Every row comes from one small tree of marks. The marks that hang from a mark follow it in brackets, in the order of their numbers. Every link used is in the known rows. Which tree was each row made from?
Known rows:
Z_278[Z_551[Z_301[Z_308] Z_760[Z_282]]]: [ 1.18 -5.85  1.68 -1.29  4.08  0.43  3.02 -2.45 -0.87 -2.54 -4.80 -3.19
 -0.38 -2.57  2.71 -0.78 -0.23  2.27 -3.45  0.31]
Z_282[Z_760 Z_915[Z_308]]: [ 1.63  2.08  2.38 -0.79  4.72 -0.46 -1.00 -0.22 -3.73 -0.99  2.95  1.48
  0.57 -0.97 -0.62 -0.62  0.55 -3.87  4.61  1.83]
Z_282[Z_760[Z_551[Z_301]] Z_915]: [ 0.29 -0.05  2.45 -0.61  7.28  3.31 -2.62 -1.52 -3.18  2.28 -4.92  1.13
 -1.42 -0.89 -1.20  1.21 -0.53 -3.12  0.90  2.61]
Z_278[Z_551[Z_301]]: [-0.98 -5.46  1.97 -1.67  2.13  1.79  1.31 -0.44  1.16  0.70 -5.75 -4.83
 -0.15 -3.09  1.13  0.83  2.16  0.97 -2.64 -0.85]
Z_760[Z_282[Z_915] Z_551]: [ 1.26  0.49 -0.23 -0.33  5.62  0.67 -3.85 -0.15 -4.06 -0.63 -0.64  2.33
 -0.80  0.01 -1.20  1.31 -1.92 -1.54  1.91  3.81]
Z_915[Z_308 Z_551[Z_301]]: [-1.41  0.71  4.10  3.31  2.87  0.73 -1.96  4.25  1.33 -2.83  0.45 -2.73
  0.14 -7.28  4.19  1.24  0.89  2.13 -1.47 -1.71]
Z_278[Z_551[Z_301 Z_760]]: [-2.43 -5.34  0.11  0.48  0.71  1.86  3.90 -0.71 -2.12 -1.00 -5.02 -4.63
 -2.56 -4.38  1.77  0.93  0.74  3.05 -4.63 -0.01]
Z_282[Z_760 Z_915]: [ 1.02  1.93  0.90 -1.81  5.02  0.63  0.88 -1.91 -3.68  1.85  1.42  2.36
 -0.25  2.35 -2.39 -1.19  0.10 -4.57  3.99  2.58]
Z_915[Z_282 Z_308 Z_551[Z_760]]: [-1.52  3.26  0.41  3.62 -0.27  0.80  0.70  1.34 -4.66 -5.06  5.40  0.54
 -1.46 -6.46 -0.53 -0.06 -0.66  0.84 -1.27  0.37]
Z_301[Z_308 Z_551[Z_760[Z_282[Z_915]]]]: [ 1.88  1.22  3.49  0.07  6.73 -2.47  3.60  0.07 -4.56 -3.15  1.38  2.09
 -0.01  2.21  2.27 -5.97 -1.24  2.50 -1.82  1.99]
Z_915[Z_282 Z_308 Z_551[Z_301 Z_760]]: [-1.87  1.82  2.78  3.24  1.49  2.51  0.58  1.54 -3.63 -4.09  2.06 -0.99
 -1.29 -6.92  1.51  0.46 -0.59  0.96 -2.46 -0.27]
Z_915[Z_282[Z_760] Z_308]: [ 3.08  2.17  1.80 -1.65  2.18  1.15 -1.30 -3.84 -2.40 -1.32  2.90  2.78
  2.38 -1.32 -2.30 -0.81  0.04 -5.29  3.34  0.39]
Z_301[Z_551[Z_760]]: [-1.91  1.17  0.33  2.89  1.37 -0.44  4.68  1.20 -4.41 -1.62  0.42  0.66
 -1.84 -0.45  1.63 -3.56 -1.03  4.37 -4.46  0.27]
Z_278[Z_551[Z_301 Z_760[Z_282[Z_915[Z_308]]]]]: [-0.44 -4.12  1.39 -0.33  4.34  0.59  2.02  0.40 -5.28 -3.59 -1.26 -3.64
 -1.41 -4.56  3.01  0.96  0.14  0.93 -0.64  1.87]
Z_915[Z_282]: [ 1.27  1.35  0.58 -2.27 -0.18  1.62 -0.20 -2.65 -1.46  0.17  1.01  1.57
  0.86  1.43 -3.18 -0.86  0.07 -3.14  1.14  0.37]
Z_301[Z_308 Z_551]: [ 1.98  0.19  4.95 -0.30  4.34 -2.00  1.15  0.48  1.93 -1.27 -1.66  0.21
  1.70  1.17  2.47 -5.51  1.28  3.03 -3.08 -1.09]
Z_915[Z_308 Z_551]: [-0.96  1.91  1.93  3.68  0.78 -1.02 -1.77  4.07  0.32 -3.60  3.69 -0.96
 -0.22 -6.56  2.37  0.65  0.82  2.00 -0.43 -0.84]
Z_308[Z_915[Z_551]]: [ 2.23 -0.62  2.30  0.62 -0.10 -0.92 -0.93  1.57  0.13 -2.50  4.43 -0.19
  0.74 -4.69 -0.38 -0.81  1.67  3.23  0.21 -0.29]

Write each row's tree:
[ 0.23  3.12  2.52  1.46  0.84  0.50 -1.93  1.43 -1.28 -3.56  4.56  0.38
  0.86 -5.03 -1.09 -0.43  0.92 -1.14  0.68 -0.36]
Z_915[Z_282 Z_308 Z_551]
[-2.68  2.01  0.02  5.73 -0.43 -0.78  0.73  4.03 -3.10 -5.37  4.21 -0.89
 -2.30 -7.70  2.98  0.58 -0.60  4.08 -2.40 -0.04]
Z_915[Z_308 Z_551[Z_760]]
[ 0.58  3.50  0.72 -0.61  3.26  2.61  0.93 -2.79 -1.92  1.40  3.19  3.59
  0.60 -0.48 -4.59 -1.44 -0.28 -4.79  1.46  0.62]
Z_915[Z_282[Z_760] Z_551]
[-0.10 -1.05 -0.11  0.99  2.82  1.90  2.54 -1.11 -3.68 -1.11 -1.19  0.46
 -1.04 -0.35  2.82  0.67 -3.42  0.62 -1.51  1.11]
Z_551[Z_301 Z_760[Z_282]]
[-0.83 -4.32  0.31 -1.36  4.50  1.32  3.56 -0.87 -4.99 -1.24 -2.81 -3.00
 -2.17 -1.79  1.30  0.64 -0.30  0.52 -1.26  2.28]
Z_278[Z_551[Z_301 Z_760[Z_282[Z_915]]]]
[ 0.38  0.31  3.10  1.94  2.89 -2.00  3.87  0.25 -1.49 -2.83 -1.15  0.43
 -0.51 -0.08  2.89 -5.51 -0.30  5.33 -5.14 -0.42]
Z_301[Z_308 Z_551[Z_760]]
[-1.54  1.88  5.08  1.74  4.76  0.44 -2.05  4.87 -1.67 -2.35  1.49 -2.66
 -0.78 -5.13  2.80  0.80  1.57  0.32  0.93  0.57]
Z_282[Z_915[Z_308 Z_551[Z_301]]]
[-1.85  0.85  3.79  1.99  5.13  0.63  1.63  2.75 -2.60 -2.03 -0.57 -1.73
 -2.81 -2.71  2.00 -0.93  0.43  2.10 -2.11  1.40]
Z_282[Z_915[Z_551[Z_301[Z_308] Z_760]]]
[-1.18  2.87  2.86  2.10  3.31 -1.06 -1.67  4.77 -2.48 -3.14  4.27 -1.04
 -0.82 -4.59  1.24  0.16  1.50  0.44  1.87  1.24]
Z_282[Z_915[Z_308 Z_551]]
[ 0.08 -2.14  2.90  1.12  2.03  0.93  2.00 -0.83 -0.20 -1.97 -4.21 -1.87
 -1.33 -1.86  3.57 -0.84 -0.82  3.11 -4.23 -0.40]
Z_551[Z_301[Z_308] Z_760]
[ 0.84  1.45  5.39 -0.67  8.65  1.37  0.07 -0.13 -0.61  1.24 -0.98  0.39
 -0.02 -0.46  0.04 -1.66  1.16 -3.04  1.41  1.30]
Z_282[Z_760 Z_915[Z_551[Z_301[Z_308]]]]
[ 4.03 -7.54  3.05 -2.39  3.49 -0.43  2.15 -2.70 -0.78 -4.03 -2.80 -3.26
  0.84 -3.95  2.44 -1.44  0.84  3.80 -2.61  0.25]
Z_278[Z_551[Z_301[Z_308[Z_915]] Z_760[Z_282]]]
[ 3.07 -1.35  3.22  1.38  0.61 -2.14  0.33  0.53  0.38 -4.97  3.10 -0.18
  0.04 -4.95  1.32 -2.63  1.14  5.48 -2.04 -0.24]
Z_301[Z_308[Z_915[Z_551[Z_760]]]]
[ 4.06 -0.29  3.48 -0.56  0.64 -1.11  0.28 -1.65 -0.84 -4.80  4.00  1.06
  0.89 -3.58 -1.50 -3.07  1.22  2.93 -1.18  0.08]
Z_301[Z_308[Z_915[Z_282 Z_551[Z_760]]]]
[ 0.26  1.79  2.51 -0.53  7.02  0.88 -0.25  1.70 -2.43  0.02  1.72  0.41
 -0.13  0.22  0.89 -0.08 -0.93 -2.29  2.33  2.07]
Z_760[Z_282[Z_915[Z_551[Z_301]]]]
[ 1.19  2.92  1.83  0.72  5.32 -1.55 -1.76  3.02 -3.41 -3.05  6.03  1.11
  0.57 -2.28  1.09 -0.15 -0.73 -1.58  4.06  1.94]
Z_760[Z_282[Z_915[Z_308 Z_551]]]
[ 7.40 -1.54  4.27 -3.64  3.05  0.05 -3.90 -5.66  0.54 -2.07 -0.68  3.04
  2.98 -1.80 -3.39 -2.49  1.25 -0.83  0.92  0.53]
Z_301[Z_308[Z_915[Z_282[Z_760[Z_551]]]]]
[ 1.84 -0.79  4.51 -1.37  8.55  2.26 -3.18 -2.21 -1.21  1.32 -5.93  0.97
 -0.53 -0.60 -0.22 -0.22  0.14 -2.59  0.35  2.29]
Z_282[Z_760[Z_551[Z_301[Z_308]]] Z_915]
[-0.69 -5.27 -0.55 -0.48  2.81  1.54  3.71 -1.75 -3.13 -1.35 -3.50 -2.94
 -1.38 -2.71  2.02  0.79 -0.84  1.62 -2.89  0.97]
Z_278[Z_551[Z_301 Z_760[Z_282]]]
[-1.94  0.67  0.47  3.23  3.78  1.75  2.53  1.34 -2.76 -1.53  0.68  0.16
 -1.86 -3.25  2.60  0.63 -2.90  1.73 -2.49  0.52]
Z_915[Z_551[Z_301 Z_760[Z_282]]]
[ 0.46  1.33  0.49 -0.35  5.76  1.92 -2.38 -1.79 -4.03  1.49 -1.90  2.73
 -1.46 -0.38 -2.92  0.52 -0.45 -3.11  1.72  3.18]
Z_282[Z_760[Z_551] Z_915]
[ 2.18  1.46  5.08 -1.59  6.56  3.13  0.03 -3.38  1.33  1.10 -1.39  1.73
  1.71 -0.80 -1.80 -2.26  0.53 -4.15 -0.20 -0.64]
Z_915[Z_282[Z_760] Z_551[Z_301[Z_308]]]
